Each row was made from one small tree. The marks that hang from a mark follow it in brackets, in the order of their numbers. Every link used is in the known rows. Write each row's tree.
Known rows:
Q_618[Q_811[Q_420[Q_916]]]: [0.94, 1.87, -0.99, 0.45, -0.15, -1.12, 2.61, -0.32, 2.70, -0.62, -0.77, -0.94, 3.27, 2.72, -1.17, -1.79, 0.02, 1.00, 1.94, 2.61, 0.77]
Q_840[Q_373[Q_238] Q_420[Q_811 Q_916]]: [-1.73, -3.36, -0.17, 0.28, -3.03, -1.32, 2.71, -1.67, 0.64, -1.14, -0.58, 1.94, 1.90, -0.65, 3.33, 1.27, 1.05, -0.75, 2.43, -2.82, 0.70]
Q_916[Q_373 Q_420[Q_238 Q_811]]: [4.15, -2.39, 0.35, -3.60, -0.66, 0.00, -1.64, 1.34, 1.10, -1.10, -0.22, 3.73, -4.28, -2.78, -0.09, 0.07, 1.79, 1.05, -1.47, -2.08, 0.44]
Q_373[Q_238[Q_618[Q_811]]]: [2.59, -0.01, 2.47, 4.37, -2.21, -1.10, 1.22, -0.63, 2.79, -0.99, 2.24, 3.76, 1.75, 0.15, 4.06, -2.25, -1.66, -1.82, 1.20, -1.53, 0.31]
Q_840[Q_373 Q_420[Q_238]]: [-1.25, -0.68, 0.17, 0.62, 0.79, -0.61, -2.42, -0.45, -1.25, -2.31, -2.23, -0.70, 0.90, -0.54, 2.56, 2.53, 1.26, 0.53, 2.27, -1.26, 0.55]
Q_420[Q_238[Q_618] Q_811 Q_840]: [1.80, -1.57, 2.60, 0.50, 1.11, 1.85, -2.68, 1.78, -0.25, 1.79, -0.07, -2.25, -5.35, -3.34, 0.09, 1.12, -2.02, 0.97, -5.38, -1.08, 2.18]
Q_238[Q_618[Q_811[Q_420]]]: [2.10, 4.49, 2.97, 2.21, -0.41, 0.13, -1.02, 0.01, 4.04, -1.19, 0.72, -0.38, 2.02, 0.82, 2.35, -2.85, -2.47, 0.96, 2.65, 1.51, -1.50]
Q_811[Q_420[Q_238 Q_916] Q_618]: [-1.14, 5.70, -1.86, 0.60, 3.22, -1.79, 1.20, -0.26, -2.82, 2.01, 0.37, -2.54, 1.37, 1.56, -1.86, 1.77, -1.38, -0.77, -0.84, 4.89, -0.69]
Q_840[Q_373]: [-1.21, -1.32, -0.80, 0.93, 1.38, -1.68, -0.13, 0.90, -0.82, -3.88, -1.03, 1.56, 2.61, 2.21, 0.70, 0.66, 2.77, -0.73, 3.05, 0.54, -1.85]
Q_618[Q_811]: [2.26, -1.53, -0.04, 2.22, 0.41, -0.59, 0.15, 1.09, 2.31, -3.37, -0.52, 1.65, 1.81, 1.63, 0.95, -1.55, 0.84, 1.07, 0.79, 0.54, 0.90]
Q_840[Q_373 Q_420[Q_916]]: [-2.56, 0.59, -1.69, 1.21, -1.47, -0.91, -0.34, -0.93, -1.07, -2.48, -2.39, 0.19, 3.63, 3.40, 0.08, 2.37, 2.71, 0.60, 4.39, 1.70, -1.22]
Q_373[Q_238[Q_618[Q_811[Q_420[Q_916]]]]]: [1.06, 3.53, 1.51, 2.51, -2.54, -1.47, 3.43, -2.32, 3.10, 1.73, 2.13, 1.14, 3.28, 1.37, 1.84, -2.33, -2.33, -2.01, 2.45, 0.58, 0.32]
Q_238[Q_618]: [1.86, 3.90, 1.61, 3.21, -0.17, -1.66, -2.17, 0.18, -0.14, -2.35, 0.21, 1.33, 0.13, 2.13, 0.19, 0.20, -0.52, -0.42, 1.16, 2.34, -2.83]
Q_618[Q_811[Q_420[Q_238 Q_916]]]: [1.69, 0.85, -0.91, 0.12, 1.23, -1.20, 2.37, -0.08, 1.77, 1.45, -0.93, -2.38, 1.12, 1.02, -1.14, -0.17, -0.22, 0.72, -0.37, 1.81, 3.55]
Q_373[Q_238[Q_618]]: [1.09, 2.30, 1.92, 3.40, -1.21, -2.95, 0.48, -1.36, -0.34, -1.48, 1.93, 3.24, 0.66, 0.48, 2.09, -0.66, -1.12, -3.11, 1.09, -0.81, -1.87]
Q_420[Q_238 Q_811 Q_840]: [0.82, -4.83, 0.55, -1.48, 2.41, 0.90, -0.87, 2.17, -0.64, 0.22, -1.02, -2.85, -4.74, -3.62, -1.22, 1.01, -0.36, 1.36, -5.72, -2.31, 3.51]
Q_811[Q_420[Q_238 Q_840[Q_373]] Q_618]: [-5.02, 1.01, -0.72, -1.35, 5.22, 1.70, -0.87, 0.81, -3.07, 1.37, 0.29, -4.25, 1.56, -1.65, 0.91, 0.59, -1.02, -0.27, -0.29, 0.86, -1.00]
Q_916[Q_373[Q_238]]: [0.21, -1.64, -1.77, -0.62, -1.43, -2.92, 2.82, -0.60, -0.88, -1.55, 1.86, 4.91, 0.74, 1.98, -0.07, -2.12, 0.64, -3.03, 1.71, -2.76, -2.64]
Q_373[Q_238]: [0.33, -1.04, -0.11, 1.57, -0.02, -4.08, 2.20, -0.91, -0.74, -2.99, 0.85, 2.94, 1.26, 0.01, 0.95, -0.90, 0.61, -2.76, 0.79, -1.94, -0.59]
Q_238[Q_618[Q_811[Q_420[Q_840[Q_373]]]]]: [-2.15, 0.53, 2.30, 0.22, 0.62, 3.57, -1.16, 0.29, 2.70, 0.28, 0.25, -2.48, 2.83, -0.24, 2.46, -2.56, -1.20, 1.40, 2.95, -0.24, -0.85]
Q_916[Q_373 Q_420[Q_238[Q_618] Q_840]]: [1.41, 0.98, 0.74, -2.36, -0.30, 2.31, -4.37, 0.14, -0.88, 1.37, 0.65, 1.53, -3.39, -1.62, -1.81, 0.32, 1.02, 0.21, -1.14, -0.77, -1.07]

Which tree is each row?
[1.50, -1.22, 0.60, 0.67, 0.16, 1.54, -0.67, 1.15, -1.23, 3.89, -0.29, -2.75, -4.44, -1.22, -2.25, 2.69, -1.16, 0.87, -5.53, 0.99, 3.23]	Q_420[Q_238[Q_618] Q_811 Q_840 Q_916]
[-0.41, -3.67, -1.26, -0.95, 0.33, 0.72, 1.09, 1.34, -0.53, 0.33, -1.34, -2.10, -1.90, 0.31, -3.52, 0.84, 1.10, 1.38, -3.63, 0.62, 1.65]	Q_420[Q_811 Q_840 Q_916]
[1.39, 2.98, 3.28, 2.15, -1.44, -1.22, 1.53, -1.77, 3.90, -0.28, 2.45, 1.43, 2.50, -0.78, 4.23, -3.71, -3.13, -1.51, 2.72, -1.52, -0.64]	Q_373[Q_238[Q_618[Q_811[Q_420]]]]
[4.13, 0.61, 3.01, 2.04, 0.50, -0.57, -2.19, 1.40, 0.57, 0.26, 0.18, 0.08, -4.17, -1.93, 1.29, 1.67, -1.93, 0.25, -3.20, 0.08, 1.24]	Q_420[Q_238[Q_618] Q_811]
[5.15, 1.77, 3.22, 2.26, -0.73, 0.94, -3.58, 0.07, 3.03, -1.05, 0.24, 2.64, -0.92, -2.13, 2.33, 0.14, 0.36, 1.13, 0.10, 0.79, 2.24]	Q_916[Q_420[Q_238[Q_618[Q_811]]]]
[-2.13, 2.24, 0.45, 3.38, -3.84, -1.33, 0.77, -3.06, -0.77, -0.21, 0.52, 2.53, 3.83, 2.01, 3.15, 1.74, 0.11, -2.37, 4.99, -0.22, -1.81]	Q_840[Q_373[Q_238[Q_618]] Q_420[Q_916]]
[5.19, 1.13, 1.37, 0.14, -1.93, 1.89, -3.04, 0.31, 2.81, 0.25, 1.02, 4.51, -1.44, -0.36, 1.61, -0.99, 0.57, 0.80, 1.14, -0.13, 0.17]	Q_916[Q_373 Q_420[Q_238[Q_618[Q_811]]]]
[-2.10, 0.81, -1.78, -2.48, 2.58, -0.75, 0.92, -0.23, -2.05, 2.69, -1.22, -5.41, -0.78, -0.29, -4.38, 0.85, 0.08, 0.34, -2.40, 1.28, 2.30]	Q_811[Q_420[Q_238 Q_840 Q_916]]
[3.11, 2.08, 3.82, 1.74, -1.29, 0.61, -4.25, 0.00, 1.03, -0.45, -0.78, -0.83, -4.02, -2.90, 3.28, 2.12, -2.71, 1.68, -1.75, -0.86, 0.81]	Q_840[Q_420[Q_238[Q_618] Q_811]]
[2.99, 2.93, 1.00, 3.93, -2.44, 1.10, -1.70, -1.06, 1.75, 1.69, -0.82, -0.50, 0.18, 1.29, 1.53, 2.09, -1.64, 1.59, 0.28, 2.06, 2.79]	Q_840[Q_420[Q_238[Q_618[Q_811]] Q_916]]
[-1.29, -0.96, 0.61, -1.58, 1.63, 1.65, 0.08, 0.42, 2.76, -1.15, -0.57, -3.20, 1.43, -0.98, -0.29, -3.57, -0.89, 2.12, 0.08, -0.77, 0.87]	Q_618[Q_811[Q_420[Q_840]]]
[0.73, 0.56, -3.21, 0.28, -0.62, 0.58, 2.16, 1.80, -1.66, 1.11, 1.23, 2.88, -0.11, 3.80, -1.80, 0.54, -0.32, -0.10, -0.95, 3.31, -3.46]	Q_420[Q_811[Q_618] Q_916[Q_373]]
[-1.13, 3.97, 0.33, -0.63, 1.48, 0.19, -0.86, -0.75, -1.63, 4.07, -0.38, -5.06, -1.29, 0.14, -3.42, 1.35, -1.48, -0.07, -1.96, 2.40, 1.08]	Q_811[Q_420[Q_238[Q_618] Q_840 Q_916]]
[-4.23, 4.28, -2.09, -0.42, 2.64, 0.73, 0.82, -0.28, -2.44, 1.58, 0.29, -3.76, 2.44, 1.78, -3.15, -0.31, -1.02, 0.36, -0.53, 4.36, -2.55]	Q_811[Q_420[Q_840 Q_916] Q_618]
[-2.84, 1.72, 1.90, -1.02, 2.77, 1.48, -2.36, 0.19, -1.17, 1.93, -0.12, -4.21, -0.16, -1.66, 0.73, 0.57, -1.08, -0.26, 0.61, -0.34, -0.22]	Q_811[Q_420[Q_238[Q_618] Q_840[Q_373]]]
[-1.80, -1.88, -4.34, -1.92, -0.63, 0.63, 1.57, 0.63, -2.46, 1.17, -0.49, 0.12, -0.28, 4.26, -5.85, -0.28, 2.13, -0.10, -0.42, 1.05, -1.49]	Q_420[Q_840 Q_916[Q_373]]
[1.06, -0.63, -1.90, -1.41, -3.61, 0.41, 0.36, -0.05, 0.77, -0.55, -1.13, 1.75, -1.02, 2.53, -1.33, 0.37, 0.32, 1.75, 0.96, -0.10, -1.95]	Q_840[Q_420[Q_811 Q_916[Q_373]]]
[-3.38, 3.33, -2.16, -0.91, 3.90, 0.64, 0.53, -0.06, -3.57, 3.58, 0.20, -5.10, 0.52, 0.15, -3.17, 1.18, -1.31, 0.21, -2.85, 3.72, 0.27]	Q_811[Q_420[Q_238 Q_840 Q_916] Q_618]
[-1.12, -4.99, 1.39, -2.98, 0.35, 2.42, -2.31, 1.26, 1.08, -3.22, -1.45, 0.97, -0.59, -3.98, 0.88, -0.13, 3.55, 1.81, 0.09, -1.98, 0.35]	Q_916[Q_420[Q_811 Q_840[Q_373]]]
[-3.71, -3.25, -3.13, -0.18, 0.94, 0.52, 1.25, 0.69, -2.49, -0.23, -1.64, -1.27, 2.21, 3.00, -3.03, 1.61, 3.57, -0.11, 0.83, 1.43, 0.07]	Q_420[Q_840[Q_373] Q_916]
[-0.92, 0.70, 2.98, 0.66, -0.82, 1.24, 1.06, -1.60, 3.13, 1.33, 2.27, -1.20, 1.35, -2.37, 2.95, -4.34, -3.22, -0.75, 0.62, -2.67, 0.36]	Q_373[Q_238[Q_618[Q_811[Q_420[Q_840]]]]]
[0.34, -0.44, -2.31, -1.45, -2.48, -1.61, 5.78, -1.51, 2.58, 1.72, 1.88, 2.73, 3.22, 2.89, -0.29, -3.70, -0.50, -1.69, 3.08, -1.46, -0.46]	Q_618[Q_811[Q_420[Q_916[Q_373[Q_238]]]]]
[-1.50, -1.72, -3.53, -1.23, 0.10, 3.09, 1.67, 1.84, -2.09, 2.48, 1.02, 0.41, -1.25, 2.39, -3.32, 0.02, -0.35, 0.82, -2.88, 1.98, -2.44]	Q_420[Q_811[Q_618] Q_840 Q_916[Q_373]]
[1.07, 0.22, 3.34, 1.64, -0.94, 1.56, -3.60, 0.37, 0.74, -0.40, -0.95, -0.42, -1.98, -2.45, 4.94, 2.79, -1.31, 1.30, 0.71, -1.45, 0.44]	Q_840[Q_373 Q_420[Q_238[Q_618] Q_811]]
[-2.57, -4.42, -1.11, -0.72, 3.31, 0.78, -0.81, 1.40, -2.62, -0.28, -1.47, -2.13, -0.36, -0.96, -0.64, 1.71, 2.11, -0.11, -1.22, -1.42, 2.00]	Q_420[Q_238 Q_840[Q_373]]
[-0.59, -1.91, -1.86, 0.49, 2.75, 2.10, 0.78, 1.86, -3.05, 3.34, 0.04, -2.90, -2.75, -1.17, -2.13, 2.62, -0.97, 0.88, -6.43, 2.10, 2.47]	Q_420[Q_238 Q_811[Q_618] Q_840 Q_916]
[-0.53, -1.49, -1.23, -3.94, -0.43, 1.61, -2.47, 0.30, -0.33, -2.24, -0.48, 2.65, -0.93, -0.25, -2.86, -1.83, 2.94, 1.02, 0.93, -0.94, -2.48]	Q_916[Q_373 Q_420[Q_840]]
[-2.29, -5.57, -1.65, -1.05, 0.46, 1.62, 1.59, 1.60, -0.82, 0.11, -1.58, -1.53, -0.04, 0.71, -2.10, 1.45, 2.63, 1.03, -1.20, -0.04, 1.39]	Q_420[Q_811 Q_840[Q_373] Q_916]
[-0.78, 5.14, 0.12, 0.36, 4.14, -1.47, -0.67, 0.32, -1.96, -0.18, 0.72, -2.11, 0.64, -0.61, 0.77, 0.31, -2.26, -0.55, -0.61, 2.67, -1.71]	Q_811[Q_420[Q_238] Q_618]
[-1.00, 0.17, -2.77, -0.48, -4.12, -2.11, 2.58, -2.46, -0.99, -0.13, 0.46, 3.58, 1.75, 3.06, -0.57, -0.40, 0.62, -1.86, 3.24, -1.53, -2.04]	Q_840[Q_420[Q_916[Q_373[Q_238]]]]
[-1.87, 0.51, 0.30, -2.74, 3.62, -0.35, -1.07, 0.18, -1.23, 0.70, -1.00, -5.08, -1.43, -2.40, -1.90, -0.52, -0.79, 0.46, -2.21, -0.84, 1.42]	Q_811[Q_420[Q_238 Q_840]]
[4.10, -1.75, 2.12, -1.58, 0.72, -1.04, -2.26, 1.04, 1.24, -2.46, -0.95, 1.76, -3.60, -4.74, 0.75, 1.19, 1.78, 1.17, -2.53, -0.92, 2.46]	Q_916[Q_420[Q_238 Q_811]]
[1.10, -0.83, -0.67, -2.34, -2.23, -2.30, 0.80, -1.44, 0.42, -2.80, 1.77, 6.84, 0.67, -0.47, 0.38, -2.31, 2.57, -2.40, 2.87, -2.75, -2.75]	Q_916[Q_373[Q_238] Q_420]
[-3.05, -1.18, -1.51, 1.42, -2.53, -2.28, 2.51, -2.56, -1.15, -1.56, -0.70, 2.16, 4.32, 1.66, 2.07, 1.45, 1.95, -1.92, 4.42, -1.33, -0.51]	Q_840[Q_373[Q_238] Q_420[Q_916]]
[-0.21, -3.58, 2.12, 0.18, 1.47, 2.79, -2.23, 2.09, -0.57, 1.73, -0.19, -1.94, -3.36, -3.03, 1.78, 1.92, -0.51, 0.60, -2.98, -1.81, 1.83]	Q_420[Q_238[Q_618] Q_811 Q_840[Q_373]]
[-3.51, -0.50, -3.26, -3.91, -1.10, -0.94, 4.45, -1.73, -1.19, 2.82, 1.41, -0.30, 1.19, 1.72, -3.49, -2.79, -0.01, -2.30, 0.98, -2.12, -1.52]	Q_811[Q_420[Q_840 Q_916[Q_373[Q_238]]]]
[2.55, -2.97, 0.60, -3.13, -2.77, -1.27, 1.18, -0.50, 2.10, -2.54, 1.60, 6.80, -1.53, -2.73, 1.49, -2.40, 1.54, -1.15, 0.85, -4.24, -1.49]	Q_916[Q_373[Q_238] Q_420[Q_811]]
[1.00, 0.18, 0.02, 0.58, -2.38, -0.76, -0.20, -0.31, 1.05, -1.84, -2.05, -0.23, -0.51, 0.66, -0.26, 1.64, 0.43, 2.18, -0.11, 1.09, 0.31]	Q_840[Q_420[Q_811 Q_916]]
